Each row comes from the steps of one walk. Every step used is in the known rows, and no mark comes twice. Write the walk behind each row, first mark first.
Known rows
G-U: [-0.48, 3.74, -1.53, 2.14, -2.28, 2.14, 0.90, 0.20, 3.56, 1.38, -0.78, -1.63, -1.59, -0.39, 2.17, -1.12, -0.43, 0.59, -3.41, -1.40, 2.91, -0.77, 4.41, -1.90, 0.79, -0.17]
K-Q-C-G: [-3.17, 2.43, -2.58, -0.32, -2.73, 3.92, -1.86, -0.28, 4.72, -0.50, 0.44, 0.36, -2.92, -0.81, 2.83, -2.16, -1.75, 1.44, -6.41, -1.87, 2.59, -1.84, 6.61, -1.46, 0.14, -0.72]
K-Q: [1.00, 2.60, -2.04, 0.92, 0.42, 3.87, 0.05, -0.16, 4.09, 1.53, 0.00, 0.56, -0.49, -1.40, 2.64, -2.06, -0.51, 1.92, -2.99, -6.61, 2.01, -2.36, 2.56, -1.63, 0.32, 3.03]
U-Q-G-K: [-1.38, 3.23, -1.02, 2.46, -1.59, -2.06, 0.60, -0.32, 2.46, 0.92, -1.16, -0.38, -0.04, -0.82, 2.57, -0.75, -2.06, 1.44, -4.80, 0.97, 2.27, -1.68, 7.96, -0.59, -0.63, 1.66]
C-F: [-1.83, 2.50, -1.77, 0.93, -3.69, 2.37, 0.13, -0.61, 5.45, 0.02, -1.05, 0.34, -1.10, -0.05, 2.19, -2.63, -2.58, 2.02, -3.34, -1.92, 2.30, -3.95, 3.40, -3.81, -0.34, 1.04]
G-U-K-Q: [0.55, 1.49, -2.02, 1.20, 1.09, 3.31, 0.07, -0.03, 2.01, 3.21, -0.20, -1.29, -1.63, -1.50, 3.78, -1.19, -0.69, 3.20, -2.57, -4.38, 1.47, -0.15, 2.76, -0.41, 0.15, 0.80]
G-K-U: [0.15, 3.46, -1.78, 0.99, -2.01, -0.47, -0.44, -2.01, 2.85, 1.18, -1.17, 0.04, 0.10, -1.34, 2.40, -0.83, -0.97, 1.16, -2.33, -2.85, 3.36, -1.64, 4.58, 0.04, 2.29, 3.08]
C-K: [-2.56, 3.70, -1.10, 0.98, -4.10, 2.98, 0.82, -0.26, 6.72, -0.09, -0.93, -2.77, -2.98, -1.01, 2.14, -1.41, -1.58, -1.37, -5.02, -2.17, 2.39, -2.69, 3.83, -1.55, -0.62, 2.78]
K-U: [1.16, 3.23, -1.75, 0.65, -2.54, 2.10, -0.28, -1.90, 3.56, 2.06, -0.77, 1.36, 0.04, -1.35, 1.57, -1.25, -0.89, 2.04, -3.20, -3.76, 2.83, -1.68, 2.53, -1.44, 2.08, 1.68]
G-K-Q: [-0.08, 2.78, -2.16, 1.32, 0.94, 1.31, -0.11, -0.21, 3.46, 0.67, -0.40, -0.69, -0.69, -1.33, 3.54, -1.64, -0.59, 1.05, -2.08, -5.49, 2.57, -2.36, 4.63, -0.11, 0.32, 4.36]
C-Q: [1.09, 3.67, -1.67, 1.37, -2.07, 3.78, -0.05, 0.78, 4.52, 1.83, -0.93, -0.84, -0.92, -0.49, 2.83, -1.38, -1.94, 0.94, -2.06, -3.26, 2.16, -2.61, 0.29, -1.89, 0.81, 0.05]
G-K-U-C-F: [-1.57, -0.73, -3.14, 0.44, -3.54, 0.32, -0.59, -1.21, 4.21, 0.24, -1.36, 0.76, -1.45, -0.45, 3.22, -1.21, -3.00, 2.59, -3.55, -1.42, 2.05, -2.30, 4.88, -2.28, -0.35, 1.28]
U-Q: [-0.11, 4.64, -2.05, 1.39, -1.38, 2.90, 0.58, -0.37, 2.94, 3.41, -0.35, 0.50, -0.53, -1.30, 1.72, -1.25, -2.02, 3.10, -5.20, -2.34, 0.93, -1.63, 2.72, -1.03, -0.52, -1.70]
Q-C-G: [-4.01, 3.05, -2.04, -0.11, -3.84, 3.67, -1.41, -0.23, 5.38, -0.86, 0.31, 0.41, -3.15, -0.61, 2.18, -1.99, -2.26, 1.05, -7.50, -0.21, 2.73, -1.71, 7.06, -2.16, -0.13, -1.59]
G-U-C-Q: [1.10, 0.46, -3.12, 1.48, -1.96, 2.85, -0.15, 1.23, 3.49, 2.29, -0.83, -1.30, -2.16, -0.39, 3.72, 0.09, -2.05, 1.01, -2.76, -1.82, 1.66, -0.36, 1.64, -1.24, 0.09, -1.11]
G-K-U-Q-C-F: [-2.75, 2.38, -2.65, 0.53, -3.62, 0.18, -1.52, -1.38, 2.49, 1.35, -1.86, 0.46, -0.18, -0.42, 3.41, -2.49, -3.15, 3.31, -3.23, 0.51, 2.31, -3.33, 5.60, -1.76, 0.31, -0.82]
G-K: [-2.24, 4.04, -0.90, 1.96, -1.18, -0.39, 0.73, -0.17, 4.78, -0.68, -0.92, -0.94, -1.37, -1.01, 2.48, -1.09, -1.40, -0.19, -3.76, -1.78, 3.02, -2.19, 6.34, -0.87, -0.11, 3.18]
Q-G-U-C-F: [-1.59, -1.21, -2.80, 1.21, -3.93, 0.79, 0.02, -0.13, 3.94, 0.46, -1.26, 0.31, -1.74, 0.17, 3.06, -1.14, -2.85, 2.65, -4.51, 0.41, 1.82, -1.60, 5.61, -3.50, -1.10, -0.29]
U-C-K-Q: [-0.48, 0.37, -3.04, 0.42, -0.90, 3.49, -0.07, -0.05, 4.94, 1.22, -0.21, -1.48, -2.42, -1.53, 3.58, -1.24, -1.10, 0.49, -3.99, -5.45, 1.68, -1.70, 3.52, -0.54, -0.90, 3.68]
Q-G-U-C: [-0.33, -1.31, -2.52, 1.91, -2.28, 0.98, 0.70, 0.73, 3.27, 1.34, -0.62, 0.77, -2.03, -0.75, 2.44, 0.34, -1.60, 1.82, -6.84, 0.29, 1.63, 1.19, 6.79, -2.64, -1.25, -0.35]

Which walk is each row?
[-2.63, 0.73, -2.24, 0.71, -3.80, 2.77, 0.56, -0.01, 6.83, 0.05, -0.77, -1.97, -4.01, -1.30, 2.56, -0.30, -1.96, -1.01, -6.59, -1.71, 1.77, -1.26, 4.92, -1.49, -1.74, 2.49] : U-C-K
[-0.35, 4.08, -2.89, 0.72, -1.91, 0.64, -0.86, -1.85, 1.30, 3.33, -0.52, -0.47, -0.43, -1.35, 2.76, -0.69, -2.05, 2.95, -3.73, -1.90, 1.78, -1.26, 4.18, 1.49, 1.09, -1.14] : C-G-K-U-Q
[-1.13, 2.50, -2.55, 0.81, 0.07, 1.66, -0.71, -0.36, 3.76, 0.01, 0.19, -1.31, -1.86, -1.00, 3.82, -1.58, -0.94, 0.91, -2.81, -5.01, 2.57, -2.27, 5.69, 0.43, 0.35, 3.45] : C-G-K-Q
[-0.83, 2.82, -0.92, 2.41, -1.95, -1.60, 0.35, 0.30, 2.87, 0.12, -1.52, -1.07, -0.21, -0.34, 3.09, -0.70, -2.00, 0.46, -3.20, 0.60, 2.73, -2.12, 6.85, -0.96, 0.14, 2.48] : C-Q-G-K
[0.75, 1.92, -1.58, 2.36, -1.92, 0.96, 0.56, 0.13, 1.56, 2.00, -0.81, -1.06, -0.30, -0.24, 2.71, -1.11, -0.45, 1.65, -3.46, -0.82, 2.66, -0.51, 6.08, -1.91, 0.89, 0.58] : K-Q-G-U
[0.39, 2.76, -1.06, 2.16, -2.43, 0.94, 0.84, -0.23, 2.22, 2.79, -0.75, 1.79, 0.77, -0.80, 1.40, -1.07, -2.29, 3.42, -6.42, 0.52, 1.17, -1.36, 5.59, -2.66, -0.61, -0.88] : U-Q-G
[-0.48, 2.45, -2.33, 0.60, -1.10, 3.65, -0.07, -0.36, 5.11, 1.22, -0.34, -1.94, -1.87, -1.38, 3.22, -1.85, -0.68, 0.27, -3.06, -5.76, 2.15, -2.71, 2.79, -0.67, -0.07, 4.01] : C-K-Q
[1.39, 2.41, -1.27, 1.79, -2.64, 0.50, 0.13, -1.14, 1.31, 3.46, -1.01, 2.02, 1.33, -0.93, 1.49, -0.85, -2.11, 4.00, -5.69, 0.25, 1.43, -1.25, 5.23, -1.92, 0.41, -0.92] : K-U-Q-G
[-3.95, 3.50, -1.30, 0.70, -4.34, 2.59, -0.31, -0.21, 6.04, -0.08, -1.39, -2.06, -2.68, -1.13, 2.50, -1.85, -1.79, -1.03, -5.95, -0.15, 2.72, -2.49, 5.65, -1.77, -0.63, 1.83] : Q-C-K
[0.02, 2.60, -0.92, 2.61, -3.05, 0.63, 0.95, 0.21, 2.51, 1.65, -1.11, -0.84, -0.62, -0.03, 2.06, -0.85, -0.85, 1.28, -4.60, 0.87, 2.79, -0.43, 6.46, -2.57, 0.67, -0.07] : Q-G-U
[-3.58, 3.62, -1.66, 1.14, -2.33, 0.19, -0.18, -0.38, 5.14, -1.67, -0.16, -1.76, -3.05, -0.68, 2.83, -1.06, -1.94, -0.42, -4.66, -1.08, 3.06, -2.12, 7.76, -0.10, -0.10, 2.10] : C-G-K
[-2.31, 1.50, -2.40, 0.35, -2.85, 2.37, -1.31, -0.50, 4.07, 0.45, -1.31, 0.96, -0.46, -0.36, 3.21, -3.26, -2.48, 2.78, -3.17, -1.71, 2.30, -3.81, 4.83, -3.53, -0.15, 0.65] : K-Q-C-F
[-0.08, -1.30, -2.76, 0.99, -1.95, -0.49, -0.27, -0.80, 3.27, 1.10, -0.88, 1.74, -1.17, -1.49, 2.61, 0.50, -1.97, 2.12, -5.82, -1.18, 1.92, 0.34, 6.29, -1.05, -0.30, 1.72] : Q-G-K-U-C
[-2.32, 0.19, -2.21, 1.34, -4.39, 1.38, 0.73, 0.25, 5.25, 0.56, -1.11, -2.91, -3.70, -0.77, 2.95, 0.04, -1.80, -0.97, -6.23, 0.23, 1.98, -0.29, 6.38, -1.24, -1.39, 1.55] : Q-G-U-C-K
[-0.95, 1.60, -0.56, 2.08, -1.58, 1.41, 0.92, 0.22, 1.93, 3.11, -0.92, -1.16, -1.84, -1.00, 2.69, -0.44, -1.82, 3.23, -5.30, 1.34, 1.32, 1.12, 4.99, -1.69, -0.55, -1.65] : Q-G-U-K
[-2.22, 2.59, -2.51, 0.92, -2.83, 2.61, -1.08, -0.05, 2.82, 0.65, -0.14, -2.08, -2.80, -0.18, 3.37, -1.46, -0.95, 0.80, -4.50, -0.50, 3.14, -0.51, 6.88, -0.82, 0.91, -1.70] : K-Q-C-G-U
[-1.20, -1.28, -2.93, 0.71, -3.85, -0.39, -0.64, -1.15, 3.81, 0.32, -1.52, 1.09, -0.99, -0.30, 3.08, -1.15, -3.06, 2.94, -4.00, -0.45, 2.10, -2.23, 5.90, -2.62, -0.42, 1.23] : Q-G-K-U-C-F
[-1.85, 3.82, -2.27, 0.84, -1.86, 0.62, -1.58, -1.08, 1.42, 2.75, -1.40, 1.26, 0.26, -1.46, 2.66, -1.64, -2.06, 3.02, -5.14, 0.29, 2.17, -1.23, 5.92, -0.51, 0.75, -1.63] : G-K-U-Q-C
[0.35, 1.28, -1.27, 1.54, -2.40, 1.52, 0.40, -0.26, 3.56, 1.11, -0.77, -0.03, -0.24, -0.83, 2.51, -1.51, -1.21, 1.60, -4.99, -1.64, 2.02, -2.16, 5.88, -2.39, -0.28, 3.28] : C-K-Q-G
[1.33, 2.16, -0.71, 2.08, -3.03, 1.54, 0.30, 0.58, 3.13, 1.61, -1.21, 0.92, 0.35, -0.23, 2.03, -1.28, -2.20, 1.86, -4.33, 0.07, 1.98, -1.97, 3.90, -3.13, 0.31, 0.36] : C-Q-G
[-3.10, 2.34, -1.85, 0.58, -3.95, 2.06, -0.91, -0.42, 4.89, -0.13, -1.53, 1.08, -0.69, -0.17, 2.64, -3.02, -2.85, 2.41, -4.27, -0.01, 2.56, -3.76, 4.99, -4.13, -0.26, -0.04] : Q-C-F
[-0.40, 1.55, -0.80, 2.14, -1.55, 1.63, 0.61, 0.52, 1.36, 3.60, -1.12, -1.73, -1.78, -0.83, 3.19, -0.40, -2.07, 3.18, -4.25, 1.49, 1.25, 0.89, 3.86, -1.35, -0.24, -2.13] : C-Q-G-U-K
[1.19, 4.09, -2.52, 0.89, -1.73, 2.21, -0.25, -1.68, 1.50, 4.29, -0.59, 0.86, 0.40, -1.51, 1.93, -0.87, -1.75, 3.73, -3.91, -2.95, 1.31, -1.30, 2.09, 0.13, 1.05, -1.48] : K-U-Q
[-2.61, 1.10, -2.22, 0.31, -2.43, 2.39, -1.38, -0.51, 3.52, 0.95, -1.34, 0.67, -0.94, -0.54, 3.62, -2.99, -2.88, 3.51, -3.49, -1.15, 1.91, -3.09, 4.45, -3.12, -0.37, 0.11] : U-K-Q-C-F
[-3.58, 3.86, -1.88, 0.65, -4.02, 2.44, -0.37, -0.42, 4.88, 1.27, -1.33, -2.20, -2.44, -1.25, 2.76, -1.55, -2.22, -0.19, -6.03, 0.04, 2.04, -2.29, 5.30, -0.82, -0.89, 0.18] : U-Q-C-K
[0.71, 2.41, -1.46, 1.56, -3.50, 0.35, 0.19, -1.24, 1.62, 3.21, -1.21, 0.71, 0.70, -0.91, 1.85, -0.78, -2.14, 3.07, -5.69, 0.58, 1.52, -1.43, 5.26, -1.35, 0.34, -0.35] : C-K-U-Q-G
[-1.14, 0.92, -3.15, 0.63, 0.22, 1.59, -0.86, -0.22, 3.83, 0.05, 0.27, -0.98, -2.26, -1.25, 4.01, -0.95, -1.08, 1.13, -3.53, -4.92, 2.29, -1.55, 6.03, 0.40, -0.20, 3.12] : U-C-G-K-Q
[-4.28, 3.80, -2.26, 0.91, -2.30, -0.29, -1.07, -0.48, 3.65, -0.64, -0.41, -1.38, -2.64, -0.76, 3.29, -1.20, -2.38, 0.47, -5.29, 0.59, 2.83, -1.76, 8.99, 0.43, -0.30, 0.13] : U-Q-C-G-K
[-2.64, 0.62, -2.58, 1.07, -3.97, 2.11, 0.71, 0.14, 5.79, 0.50, -0.94, -3.19, -4.21, -0.92, 2.96, -0.02, -1.65, -1.18, -5.79, -0.83, 2.07, -0.53, 5.46, -0.82, -1.36, 1.56] : G-U-C-K
[-1.95, 0.06, -3.29, -0.35, -3.64, 3.25, -1.05, -0.90, 5.24, -0.15, 0.70, 0.76, -3.83, -0.92, 2.35, -0.30, -2.25, 1.55, -7.03, -2.09, 2.09, -0.30, 5.61, -1.07, -0.13, -0.73] : K-U-C-G
[-1.94, 1.93, -1.82, 0.52, -0.07, 3.06, -1.33, 0.12, 2.79, 2.11, -0.82, 1.24, -0.83, -1.75, 3.16, -2.26, -1.59, 3.25, -5.33, -1.84, 1.80, -0.88, 5.08, -2.11, -0.24, 0.05] : U-K-Q-C
[-1.57, 3.06, -2.21, 0.26, -2.96, -0.27, -1.67, -2.07, 2.75, 0.42, -0.88, -0.18, -1.07, -1.08, 2.83, -1.03, -1.43, 1.21, -3.45, -1.39, 3.60, -1.56, 6.58, 0.50, 2.28, 1.57] : Q-C-G-K-U
[-2.56, 0.85, -2.47, 0.51, -2.56, 1.91, -1.36, -0.43, 2.88, 1.17, -1.48, -0.18, -0.97, -0.32, 3.88, -2.78, -2.50, 3.35, -2.95, -0.62, 2.19, -2.55, 4.83, -2.70, -0.19, -0.46] : G-U-K-Q-C-F
[-2.25, 2.69, -2.09, 0.84, -0.33, 1.26, -1.43, -0.02, 3.00, 0.50, -1.02, 0.71, -0.49, -1.41, 3.33, -2.31, -1.14, 1.51, -4.33, -2.05, 2.81, -1.91, 6.84, -1.42, 0.13, 1.90] : G-K-Q-C
[1.86, 0.48, -3.19, 0.76, -2.10, 2.83, -0.83, 0.22, 3.27, 2.49, -0.93, 0.20, -1.29, -0.94, 3.41, -0.02, -2.26, 1.74, -2.63, -3.09, 1.63, -0.81, 0.67, -1.06, 0.86, -0.17] : K-U-C-Q
[-2.87, 2.41, -2.40, 0.58, -3.67, 1.80, -1.03, -0.65, 3.43, 1.20, -1.45, 1.00, -0.43, -0.33, 2.84, -2.82, -3.26, 3.38, -4.32, 0.27, 1.75, -3.41, 4.72, -3.07, -0.54, -1.79] : U-Q-C-F
[0.51, 2.73, -1.45, 1.33, -2.42, -1.53, -0.42, -1.97, 2.10, 1.24, -1.43, 0.67, 0.72, -1.05, 2.33, -0.77, -1.30, 1.64, -3.00, -1.32, 3.22, -1.42, 6.03, -0.34, 2.02, 3.00] : Q-G-K-U
[-0.40, 0.45, -3.18, 0.72, -1.04, 3.06, -0.03, -0.01, 4.30, 1.38, -0.38, -2.27, -2.57, -1.30, 3.89, -0.87, -0.76, 0.31, -3.53, -5.05, 1.84, -1.23, 3.99, -0.23, -0.41, 3.02] : G-U-C-K-Q
